What can hang from each mark
j199: j247 j450 j524 j796
j715: j162 j524
j796: j199
j524: j199 j715
j247: j199
j450: j199
j233: j162

Every row comes from one small tree of marks. The marks that hang from a mark follow it in brackets, in the order of their numbers. Every link used is in the known rows. Which tree was each row made from?
Known rows
j524[j199[j247 j450] j715[j162]]: [ 14.0  45.4 -45.5  10.0  11.4   1.9 -46.0  30.3 -14.8 -26.7  15.4  13.5
  20.2  35.4  22.9  29.6  62.1  -4.3 -21.3 -58.3 -11.3]
j450[j199]: [ -7.3  59.9 -66.3  -5.2 -15.5  -1.6 -22.4  28.8 -32.4 -24.6  35.7  12.9
 -23.2  17.4  20.3  28.9 -33.1   4.6 -22.5 -12.5   3.8]
j199[j524]: [  7.1  25.6 -50.0 -10.0 -37.5   5.1 -24.6  30.8 -37.5 -42.6  27.5  20.3
   2.7  -2.1   9.6  29.1 -20.3  36.8 -27.1 -25.6 -18.9]
j715[j162 j524]: [-23.0  54.1 -62.4   6.3 -38.3   9.8 -43.1  36.3 -49.8 -64.2  23.7  22.5
  12.8  18.6  13.1   8.6  -2.0  -3.7 -14.6 -36.3   0.8]
j233[j162]: [  7.6  56.5 -28.6  -3.6 -29.0  -7.7 -28.2  36.3 -26.5 -31.8  23.1  -7.9
   3.4   0.8  25.4  37.9 -14.5  23.6 -21.9 -10.8 -17.6]
j715[j524]: [ -8.3  47.9 -60.1  -7.1 -40.2   1.8 -42.4  34.0 -43.7 -49.3  34.5  12.3
   7.4   4.8  18.6  28.1  -5.4  10.1 -15.6 -18.0 -12.4]
j524[j199[j247] j715]: [ 23.0  47.0 -35.5   4.7  -5.4   4.2 -35.6  22.2 -20.2 -33.5  29.2  -4.9
  10.3   7.6  21.2  49.3  45.5  13.8 -18.5 -48.3 -11.6]
j247[j199]: [ 19.3  37.3 -76.6 -11.8 -22.9   9.6 -27.3  27.8 -35.4 -26.3  14.8  -0.7
 -10.2  -2.3  25.6  45.7 -21.9  11.8 -17.8  -3.2  -2.1]
j199[j247 j450 j796]: [ 21.2  22.5 -54.9 -16.2  -2.5 -12.3 -54.0  47.1 -14.4  -1.8  24.7  47.1
   2.2  23.8  28.6  33.2  10.8  21.9 -29.5 -21.0 -33.7]
j715[j162 j524[j199[j450 j796]]]: [  3.3  38.0 -32.8  -4.9   7.6  17.9 -76.4  23.3 -33.6 -38.0  13.8  26.9
  21.4  28.6  30.0  18.6  30.1 -18.0 -16.5 -56.4 -16.3]
j796[j199[j247 j524]]: [  8.7  25.2 -66.8  -2.5 -20.0  -6.4 -29.4  21.3 -22.8 -19.6  48.5  58.0
  -8.6  17.5   4.6  23.4  -0.6  46.6 -30.7 -21.7 -16.3]
j796[j199[j247 j524[j715[j162]]]]: [ -5.6  30.9 -58.3  10.7   9.5  -0.1 -28.1  19.1 -31.2 -30.6  33.2  46.5
   2.9  33.9  -0.4  11.0  22.9  13.2 -31.2 -54.7   3.6]
j796[j199]: [ -0.8  67.6 -61.1  -2.9 -17.9   9.2 -32.3  16.9 -25.8 -30.2  39.7  31.3
 -20.1  17.3  24.4  40.0 -33.9  17.5 -23.5 -24.2  -3.3]
j199[j247 j524[j715[j162]] j796]: [  2.6   5.6 -31.4  -1.2  12.4   1.6 -36.2  37.0 -39.3 -35.4  12.0  33.8
  17.8  21.5   3.2  11.5  26.2   6.3 -31.7 -65.7  -5.4]
j796[j199[j450]]: [  6.6  62.4 -69.0 -10.8  -2.2   4.0 -45.0  20.4 -15.5  -9.0  38.1  38.5
 -16.5  30.1  31.7  36.9 -19.8  13.8 -27.2 -13.6 -15.8]
j199[j247 j450 j524 j796]: [ 25.5  -5.2 -49.1 -20.5  -2.3 -14.4 -49.7  44.3 -20.4  -0.3  26.1  57.3
   9.4  18.2  13.7  24.6  14.4  37.1 -36.1 -24.8 -41.1]
j450[j199[j247]]: [ -4.1  44.3 -77.3  -0.6 -17.6 -15.6 -21.1  38.0 -24.3 -14.6  42.2  29.8
 -20.1  20.9  13.6  23.3  -5.5  18.2 -23.4  -7.9  -3.6]
j524[j715]: [  2.9  55.4 -42.9  -5.9  -9.2   6.2 -25.6  29.6 -35.9 -40.0  23.5 -11.4
   0.5   8.1  25.2  45.2  -6.2   0.4 -21.9 -35.0  -1.6]

Write each row's tree
[ 17.0  -0.2 -43.9 -14.4 -17.2  -5.0 -38.8  37.9 -29.7 -21.2  26.7  47.5
   5.2   4.5   7.8  25.2   2.0  41.1 -31.7 -32.9 -27.1]
j199[j247 j524 j796]
[ 14.7  20.8 -59.9  -7.8  22.3 -16.7 -38.3  22.5 -17.0   6.6  43.6  46.2
   1.7  34.1  11.7  28.9  34.0  24.8 -36.6 -25.0 -20.0]
j796[j199[j247 j450 j524[j715]]]
[ 15.6  18.3 -73.5  -8.6  -3.1 -14.3 -41.9  25.8 -13.4   3.3  46.3  69.5
  -4.3  30.3  11.9  23.4  14.1  44.8 -36.0 -12.8 -30.0]
j796[j199[j247 j450 j524]]
[ 19.1   6.9 -38.5 -26.2   0.2  -0.6 -48.5  34.3 -28.4 -10.1  19.6  37.7
   5.3  13.5  22.0  30.2  -9.3  24.1 -35.0 -28.2 -33.3]
j199[j450 j524 j796]
[  0.5  30.1 -35.2   5.6 -10.6  11.0 -68.3  28.2 -34.7 -48.3  21.3  36.4
  20.9  19.8  16.3  12.2  43.7  -0.9 -13.6 -61.6  -9.4]
j715[j162 j524[j199[j247 j796]]]
[  6.1   4.8 -40.8 -13.6  28.9 -15.4 -28.9  28.2 -34.3   0.4  33.8  26.4
  -8.2  21.5   6.5  20.6  17.7   4.8 -33.8 -36.4  -0.8]
j450[j199[j247 j524[j715] j796]]
[ 12.5   1.5 -39.9 -12.4  27.4  17.8 -36.2  20.5 -51.7 -26.9  -5.3   6.2
   7.0  11.7  13.2  22.0   4.4 -16.0 -27.3 -49.5  13.5]
j247[j199[j524[j715[j162]] j796]]
[  5.2   4.0 -51.7 -13.9   4.2 -13.7 -32.4  34.1 -32.0  -5.1  37.9  49.5
 -13.2  17.4   5.6  15.3  -3.2  24.5 -32.5 -23.6 -12.6]
j450[j199[j247 j524 j796]]
[  0.9  33.1 -58.0  -9.2   4.1 -13.1 -36.6  36.5 -25.3  -5.4  35.8  38.1
 -21.5  23.9  18.0  23.5  -9.7   9.5 -26.6 -20.4  -2.8]
j450[j199[j247 j796]]
[ -3.5  39.2 -53.6  -2.3  27.6   5.7 -39.0  16.0 -29.9 -17.2  25.0  36.0
   3.0  43.5  13.4  14.8   9.9  -3.6 -34.0 -47.7  -1.4]
j796[j199[j450 j524[j715[j162]]]]
[-13.3  21.1 -63.3   6.8  11.8 -11.0 -16.8  33.1 -37.9 -25.2  29.3  27.6
  -1.9  33.3  -5.2   1.5  24.3  -0.3 -29.7 -42.4  12.4]
j450[j199[j247 j524[j715[j162]]]]
[ -5.1  31.0 -46.8 -10.1  10.8  -4.1 -15.5  19.0 -42.6 -19.2  34.3  -0.8
 -11.1  13.1   8.2  25.4  -4.8  -2.1 -29.3 -27.4   7.1]
j450[j199[j524[j715]]]
[  0.3  18.4 -27.7 -20.0  33.3  -0.2 -27.7  16.5 -43.2 -10.4  27.7   6.2
 -11.9  14.1  14.0  26.0  -8.3  -9.2 -32.3 -41.6   6.4]
j450[j199[j524[j715] j796]]
[  7.1  49.9 -39.8  16.6  -2.4  11.7 -34.6  24.4 -24.1 -49.1  17.0   6.1
  16.4  22.3  15.0  30.0  49.1  -1.6 -17.1 -67.1   1.1]
j524[j199[j247] j715[j162]]
[ 31.1  19.2 -63.4 -25.9  14.3   5.1 -52.7  30.8 -27.8   5.7   7.5  16.7
  -8.1  12.3  37.9  45.4 -11.3  -1.7 -25.4  -3.9 -14.8]
j247[j199[j450 j796]]
[ 26.6  -3.5 -52.0 -25.8  -0.8  11.7 -37.2  21.8 -43.5 -16.0   9.5  17.5
  -4.9  -7.0  17.4  35.2 -20.0  18.0 -26.6 -18.4  -8.6]
j247[j199[j524 j796]]
[ 18.9   6.4 -56.5 -10.8   2.1 -18.0 -32.0  40.0 -23.3  -7.4  30.3  26.0
  15.8  19.8  10.5  30.5  40.6  26.8 -34.4 -24.4 -29.4]
j199[j247 j450 j524[j715]]
[ 11.4  47.2 -80.1  -4.6  -4.3 -13.9 -46.0  30.5  -7.0   0.9  45.9  58.0
 -12.7  36.7  24.0  33.2   6.0  27.5 -28.5  -7.7 -25.2]
j796[j199[j247 j450]]
[ 18.3  32.8 -58.2  -3.4 -22.4  -9.1 -63.2  31.7 -18.4 -24.4  39.1  28.7
  20.0  17.5  23.0  30.7  58.3  18.6 -18.5 -21.3 -33.3]
j715[j524[j199[j247 j450]]]
[ 12.8  13.8 -49.7  -3.6 -13.2 -11.7 -21.5  34.9 -32.6 -28.9  30.4  17.4
  12.0   6.1   3.2  29.7  26.6  29.3 -30.2 -34.9 -14.4]
j199[j247 j524[j715]]
[ 26.2  -1.1 -39.3 -26.0  27.7   8.4 -34.7  18.4 -46.8 -11.4   6.3  -5.4
   0.7  -2.8  20.0  41.3   1.8  -2.2 -28.9 -31.4   1.8]
j247[j199[j524[j715] j796]]
[ 19.5   5.4 -67.5 -13.5 -24.1 -17.1 -35.5  46.2 -19.6 -11.8  31.5  49.5
  11.5  16.6   9.7  24.0  20.2  47.2 -31.9 -12.6 -39.6]
j199[j247 j450 j524]
[ 33.8  -8.0 -45.3 -31.9  40.7   1.8 -46.4  22.9 -37.4   7.9   4.9   5.3
   4.3  11.6  26.3  40.7  14.9  -6.0 -32.7 -20.9 -10.6]
j247[j199[j450 j524[j715] j796]]
